Every row comes from one small tree of marks. The marks that hang from a mark follow it in brackets, in alphabetical order. Every link used is in the known rows. Which tree was each row made from?
Known rows
G(J(H) R(N)): [ 0.79 -0.12 -1.56 -1.06 -0.26  0.40  0.52 -0.01 -0.79 -0.40 -1.76  0.84
 -1.04 -0.64  0.06 -1.84  2.30 -0.23  1.87  3.43  0.84 -0.10  0.37  0.10
 -0.40  1.35 -0.73]
P(S V(G(R(N(J))))): [-0.56  2.43 -0.64 -0.27  0.28 -0.53 -0.22 -0.63  0.17 -0.03  1.48 -1.65
 -0.21 -1.29  0.35  1.83 -1.03  0.17 -2.09 -0.40 -1.31 -0.01 -1.78  1.04
 -0.35  0.65 -0.15]
R(G N(J(H))): [-0.02 -1.63 -0.59 -0.06 -0.64  0.40  0.03 -0.22  0.58  0.73 -1.75 -2.03
  1.06 -2.28 -1.25 -0.64 -0.91 -0.90 -0.41 -1.08 -0.25 -0.31 -0.72  0.71
 -0.51 -1.42 -0.17]
S(W): [-0.69 -0.88  1.68  0.19 -0.60  0.23 -0.46  0.33  3.08  0.06 -0.76  0.42
 -0.29  1.05 -0.47 -0.22 -0.64 -0.13  1.77 -0.66  2.12 -0.15  3.36 -1.16
 -1.15 -1.07  0.13]
V(G(J(H) R) W): [ 0.91  0.56 -2.64  0.42  0.35  0.41  1.05 -0.49 -3.54 -0.21  2.19  2.14
 -1.06  1.63  0.30 -1.58  0.67  1.26  1.05 -1.52 -0.22  0.11 -4.39  0.79
  2.04  1.70  0.08]
N(J R): [ 0.22 -1.06  0.71 -0.22  0.85  0.16 -0.76 -0.38  0.19 -0.51 -0.01 -0.12
 -0.54  1.41  0.05  0.06 -0.73 -1.34  0.26 -2.68  0.28 -0.77  0.79  0.40
  0.13 -2.56 -0.01]
V(G(J) W): [ 0.46 -0.56 -0.06  0.84  0.56  0.41  0.88  0.32 -2.54 -0.15  1.04  0.81
  0.18  2.04 -0.13 -0.28 -0.03  1.55  0.62 -3.11 -0.72 -0.58 -4.54  0.47
  1.25  0.94  0.58]
E(R(G)): [-0.43 -1.93 -0.72 -0.32  0.11 -0.06  0.45  1.80  1.72 -1.47  1.38 -0.70
  0.41 -2.16 -0.76  0.49  0.54 -0.52  0.42  1.49 -0.69  0.10 -2.54 -0.64
 -1.78 -1.97  0.72]
J(G H): [ 0.99 -0.79  1.84 -0.32 -1.67 -0.36  0.53  0.55  0.39 -0.36 -2.04 -0.04
 -0.78  0.75 -0.74 -2.17 -1.04 -1.16  0.99  0.04  1.56  0.65  4.38 -0.10
  1.30  1.17 -0.20]
V(G): [ 0.34 -1.12  0.14  0.37  0.28 -0.06  0.55 -0.14  0.12 -0.30  2.52  0.11
  0.18  0.25 -0.84  0.40 -1.69  0.51  1.05 -1.57 -0.54 -0.70 -3.17 -0.83
 -0.22  0.61  0.70]
N(J): [ 0.37 -0.39  1.07 -0.50 -0.01  0.41 -0.14 -0.50  0.64 -0.43 -1.84 -0.53
 -0.01  0.19 -0.58 -0.04 -2.43 -0.76  0.82 -2.76  0.44 -0.71  0.67  0.09
 -0.21 -0.57  0.14]
E(P(S) R(N)): [-1.26 -1.21  2.60 -1.51 -0.14 -0.55 -0.62  0.84  3.48 -2.85  0.15 -0.37
  1.54 -2.28 -0.16  1.35  2.40 -0.62  0.71  3.93  0.34 -0.53 -3.99  0.00
 -4.19 -1.27 -1.01]
R(N(J)): [ 0.18 -1.14  1.44 -0.26  0.05  0.39 -0.32  0.39  0.95  0.26 -3.08 -1.16
  0.72 -1.30 -0.88  0.35 -1.76 -0.69  0.28 -0.86  0.20 -1.11 -1.16 -0.03
 -0.99 -1.02 -0.37]
P(S V(W)): [-1.65  1.83  1.48  0.74 -1.13 -0.31 -0.31 -0.28  1.92 -0.04 -3.99 -1.45
  0.00  0.11 -0.31  1.37 -1.13  0.46 -0.99 -2.27 -0.44  1.04 -0.27  0.64
 -0.21  0.14 -0.13]
V(G(R) W): [ 0.48 -0.14 -2.43  0.90  0.34  0.37  0.68  1.10 -1.76 -0.06  2.48  1.61
 -0.58  0.61 -0.04  0.28 -2.15  1.49  0.52 -2.14 -1.05 -0.15 -7.18 -0.11
  1.35  1.01  0.59]
P(V(G W)): [-0.52  0.44 -0.21  0.92  0.06 -0.36  0.30  0.42 -0.63  0.45  0.03 -0.56
 -0.27  0.64 -1.10  1.08 -1.64  0.88 -1.51 -3.94 -2.19  0.45 -1.25 -0.03
  1.27 -0.30  0.47]
G(J(H) R): [ 0.90  0.59 -1.77 -1.35 -0.35  0.43  0.72 -0.89 -0.91 -1.08 -0.55  1.47
 -1.69  0.55  0.28 -2.17  1.78 -0.37  2.50  2.12  1.06  0.32  1.23  0.16
  0.37  1.76 -0.24]
R(G(J) N): [-0.21 -1.92 -0.74 -0.13 -0.46  0.57  0.58  1.65  0.32  0.12 -1.36 -1.60
  1.06 -2.01 -0.72  0.13  1.35  0.39  0.04  2.42 -0.75 -0.53 -1.79 -0.02
 -1.17 -0.04  0.36]
S(W(V(G(J R(N))))): [-0.40  0.15 -0.43  0.33  0.85  0.00 -0.41  0.78 -0.09  1.16  0.61  0.88
  0.53 -0.36  0.68  0.79  1.54  0.82 -0.60  2.80 -0.24  0.01  1.49 -1.28
 -0.50 -0.31 -0.06]
J(G(R) H): [ 1.30  0.17 -0.46 -0.82 -1.55 -0.16  0.78  1.08 -0.25 -0.74 -1.13  0.92
 -1.71  0.24 -0.09 -2.20 -1.16 -0.93  0.95  1.61  1.25  0.91  2.93 -0.05
  1.48  1.78 -0.31]
V(G(J(H) R(N)) W): [ 0.86 -0.18 -2.38  0.63  0.58  0.41  0.81  0.24 -3.36  0.40  1.31  1.52
 -0.61  0.69  0.24 -1.34  1.11  1.46  0.64 -0.55 -0.35 -0.26 -5.52  0.74
  1.46  1.30 -0.32]

Which tree is each row?
[-0.06 -1.82 -0.98 -0.18 -0.86  0.43  0.59  0.27  0.10  0.32 -1.53 -1.35
  0.77 -1.82 -0.97 -1.19  2.12 -0.18  0.30  2.09 -0.01 -0.10 -0.16  0.23
 -0.85  0.03 -0.04] | R(G(J(H)) N)
[ 0.82 -0.05 -2.19  0.94  0.60  0.37  0.28 -0.04 -2.63  0.92  1.36  0.86
 -0.24  0.18 -0.17 -0.69 -1.80  0.80 -0.19 -3.20 -0.66 -0.38 -6.29  1.01
  1.60  0.00 -0.38] | V(G(R(N(J(H)))) W)
[-1.06  1.18  2.09  0.68  0.04 -0.17 -0.58 -1.44  1.33  0.40  0.04 -0.05
  1.15  0.93  1.01  0.95  1.14  0.50  0.04  1.04  1.12  0.23  2.00 -0.35
 -1.00  0.30  0.17] | P(S(W(V(G(J)))))
[-0.84 -0.44  1.28  1.00  0.36 -0.25 -0.70 -0.30  1.46  1.16  0.30  0.45
  0.94  0.35 -0.12  1.05 -0.76  0.30 -0.22 -0.34  0.06  0.32  2.56 -1.74
 -0.38 -1.08  0.37] | S(W(V(G)))
[ 0.33  0.30 -1.03  0.14  1.02  0.03 -0.25  0.32 -1.40  1.04 -0.02 -0.06
  0.91 -2.17 -0.07  1.67 -1.83  0.11 -1.46  0.60 -2.45 -0.16 -2.67 -0.79
  0.29 -0.01  0.01] | W(V(G(R(N(J)))))
[-0.79  3.12 -0.55 -0.30 -0.13 -0.60 -0.23 -2.28  0.58 -0.30  2.96  0.47
 -1.30  1.63  1.09 -0.12  2.55  0.36 -0.45  0.56  1.14  0.89  4.21  0.90
 -0.08  1.06 -0.21] | P(S(W) V(G(J(H) R)))
[ 1.29 -0.40 -0.17 -0.55 -1.41 -0.19  0.61  1.94 -0.06 -0.05 -1.91  0.25
 -1.15 -0.81 -0.19 -1.91 -0.44 -0.87  0.51  2.86  1.22  0.50  1.67 -0.05
  0.89  1.37 -0.76] | J(G(R(N)) H)
[ 0.58  0.83 -1.76 -0.18  0.53 -0.12  0.39 -1.21 -2.24  0.22  0.64  1.31
  0.05 -0.43  0.28 -0.32  0.94  0.11  0.12  1.99 -1.47  0.70  0.05 -0.74
  0.65  1.64  0.12] | W(V(G(J(H) R)))
[ 1.39 -0.74  1.52 -0.35 -0.14 -0.33 -0.45 -0.09 -0.77 -0.38 -0.65 -0.11
 -1.14  2.28  0.19 -1.86 -0.51 -2.18 -0.30 -2.46  1.40  0.08  4.77  1.14
  1.93 -1.76 -0.52] | N(J(G H) R)
[ 0.96 -1.10  2.32 -0.42 -0.51  0.11 -0.02  2.11  0.35  0.12 -3.38 -1.40
  0.42 -0.81 -0.49 -0.07 -2.07 -0.81 -0.70 -0.55  0.34 -0.85  1.17  0.39
  0.47 -0.31 -0.48] | R(N(J(G)))
[-1.02  1.69  0.27 -1.71  0.06 -0.57 -0.60 -0.85  0.78 -1.73  2.32 -0.74
  0.47 -1.52  0.08  2.06  0.18  0.19 -2.09  0.36 -1.38 -0.23 -1.13  1.11
 -1.36  0.43 -0.70] | E(P(S V(G(R(N(J))))))
[ 0.90 -0.98  1.79 -0.34  0.24 -0.13 -0.39  1.42 -0.30 -0.62 -0.39 -0.21
 -0.93  1.92  0.42 -0.45 -1.23 -1.34 -0.95 -2.17  0.78 -0.45  3.04  0.83
  1.60 -1.72 -0.01] | N(J(G) R)
[ 0.47  0.46 -1.24  0.20  0.74 -0.16 -0.37 -0.88 -1.51  1.21 -0.16  0.16
  0.79 -1.91 -0.20  0.32 -1.05 -0.33 -1.10  0.43 -1.72  0.25 -1.42 -0.55
  0.47  0.04 -0.34] | W(V(G(R(N(J(H))))))
[-1.31  2.11  1.51  0.12 -0.02 -0.62 -0.38 -1.52  1.55 -0.24  1.88 -0.90
 -0.20  1.85  0.67  0.85  1.87  0.56 -0.93 -0.83  0.76  0.28  4.01  0.53
 -0.69  0.31  0.18] | P(S(W) V(G(J)))
[-1.59  1.01  2.69  0.76 -0.73 -0.20 -1.09 -1.06  3.81  0.65 -3.05 -0.64
  1.11 -0.07  0.48  1.26 -0.47 -0.31  0.35  1.16  1.43  0.68  2.93 -0.89
 -1.88 -0.58 -0.12] | P(S(W(V)))
[-0.05 -1.67 -1.44 -0.13  0.04  0.09  0.12 -0.49 -0.37 -0.44  1.11 -0.21
 -0.55  0.80 -0.15 -1.23  2.66 -0.65  0.63  0.63  0.15  0.14  1.40  0.50
  0.10 -1.52  0.39] | N(R(G(J(H))))
[ 0.75  0.37 -2.48  0.47  0.69  0.56  1.05  0.68 -3.17 -0.35  2.44  1.86
 -0.82  1.28  0.60 -0.30  0.09  1.87  0.60 -1.33 -0.98 -0.29 -5.64  0.48
  1.78  1.63  0.54] | V(G(J R) W)
[-0.23  0.26 -0.54  0.32  0.55 -0.09 -0.52 -0.54 -0.44  1.42  0.38  1.20
  0.29 -0.13  0.57 -0.38  2.03  0.30 -0.18  2.34  0.34  0.35  2.55 -1.00
 -0.15 -0.34 -0.38] | S(W(V(G(J(H) R(N)))))
[-0.77  1.93  0.18  0.38  0.28 -0.12 -0.40 -1.07  0.80  0.23  0.98  0.88
  0.38  0.58  1.65  1.08  1.28  0.71  0.11  2.08  0.86  0.46  0.68 -0.26
 -0.86  0.84  0.09] | P(S(W(V(G(J R)))))
[-0.96  2.59  0.00  0.01  0.39 -0.47 -0.85 -0.70  1.64  0.57  2.10 -1.03
 -0.34 -0.12  0.87  1.79 -0.30  0.33 -2.14 -0.71  0.28 -0.02  1.33  0.87
 -0.71 -0.59 -0.31] | P(S(W) V(G(R(N(J)))))
[-0.17 -1.74 -0.42 -0.08 -0.26  0.57 -0.03  1.12  0.84  0.50 -1.15 -2.26
  1.30 -2.64 -1.04  0.71 -1.69 -0.28 -0.88 -0.77 -1.03 -0.72 -1.92  0.38
 -0.81 -1.49  0.19] | R(G N(J))
[-0.24  0.80 -0.59  0.11  0.72  0.02 -0.28  0.08 -0.26  0.61  1.27  1.36
  0.00  0.63  0.82  0.51  1.12  0.67  0.00  1.45  0.00  0.39  2.55 -1.26
 -0.07  0.08  0.31] | S(W(V(G(J R))))
[ 0.29  0.00  0.28  0.25  0.46 -0.28  0.21 -1.72 -1.58  0.45 -0.47  0.40
  0.83 -0.05 -0.32 -0.39  0.99 -0.15  0.02  0.68 -1.26  0.49  1.49 -0.89
  0.58  1.02  0.17] | W(V(G(J(H))))
[ 1.42  0.53  0.26 -1.05 -0.49  0.22  0.30  1.86 -0.81 -0.99 -1.20  0.10
 -1.21  0.12  0.45 -0.58 -2.64 -0.81 -0.21 -0.63  0.47 -0.17  1.93  0.70
  1.64  0.82  0.01] | N(J(G(R)))
[-1.30  0.87  2.20  1.06 -0.16 -0.36 -0.78 -1.24  2.55  0.75 -0.21 -0.27
  1.18  0.35  0.48  1.55 -0.72  0.35 -0.12  0.22  0.81  0.36  0.75 -0.77
 -1.18 -0.23  0.17] | P(S(W(V(G))))
[-0.49 -0.05  1.22  0.48  0.61 -0.04 -0.55 -0.58  0.41  0.78  0.43  0.71
  0.88  0.93  0.28  0.61  0.99  0.47 -0.12  0.24  0.10  0.12  3.44 -1.29
 -0.24 -0.51  0.35] | S(W(V(G(J))))
[-0.18 -1.79 -1.20 -0.05  0.34  0.26  0.10  0.85 -0.11 -0.69  1.36 -0.50
 -0.24  0.56  0.04 -0.06  2.16 -0.24  0.22  0.87 -0.56 -0.18 -0.18  0.21
 -0.13 -1.55  0.72] | N(R(G(J)))
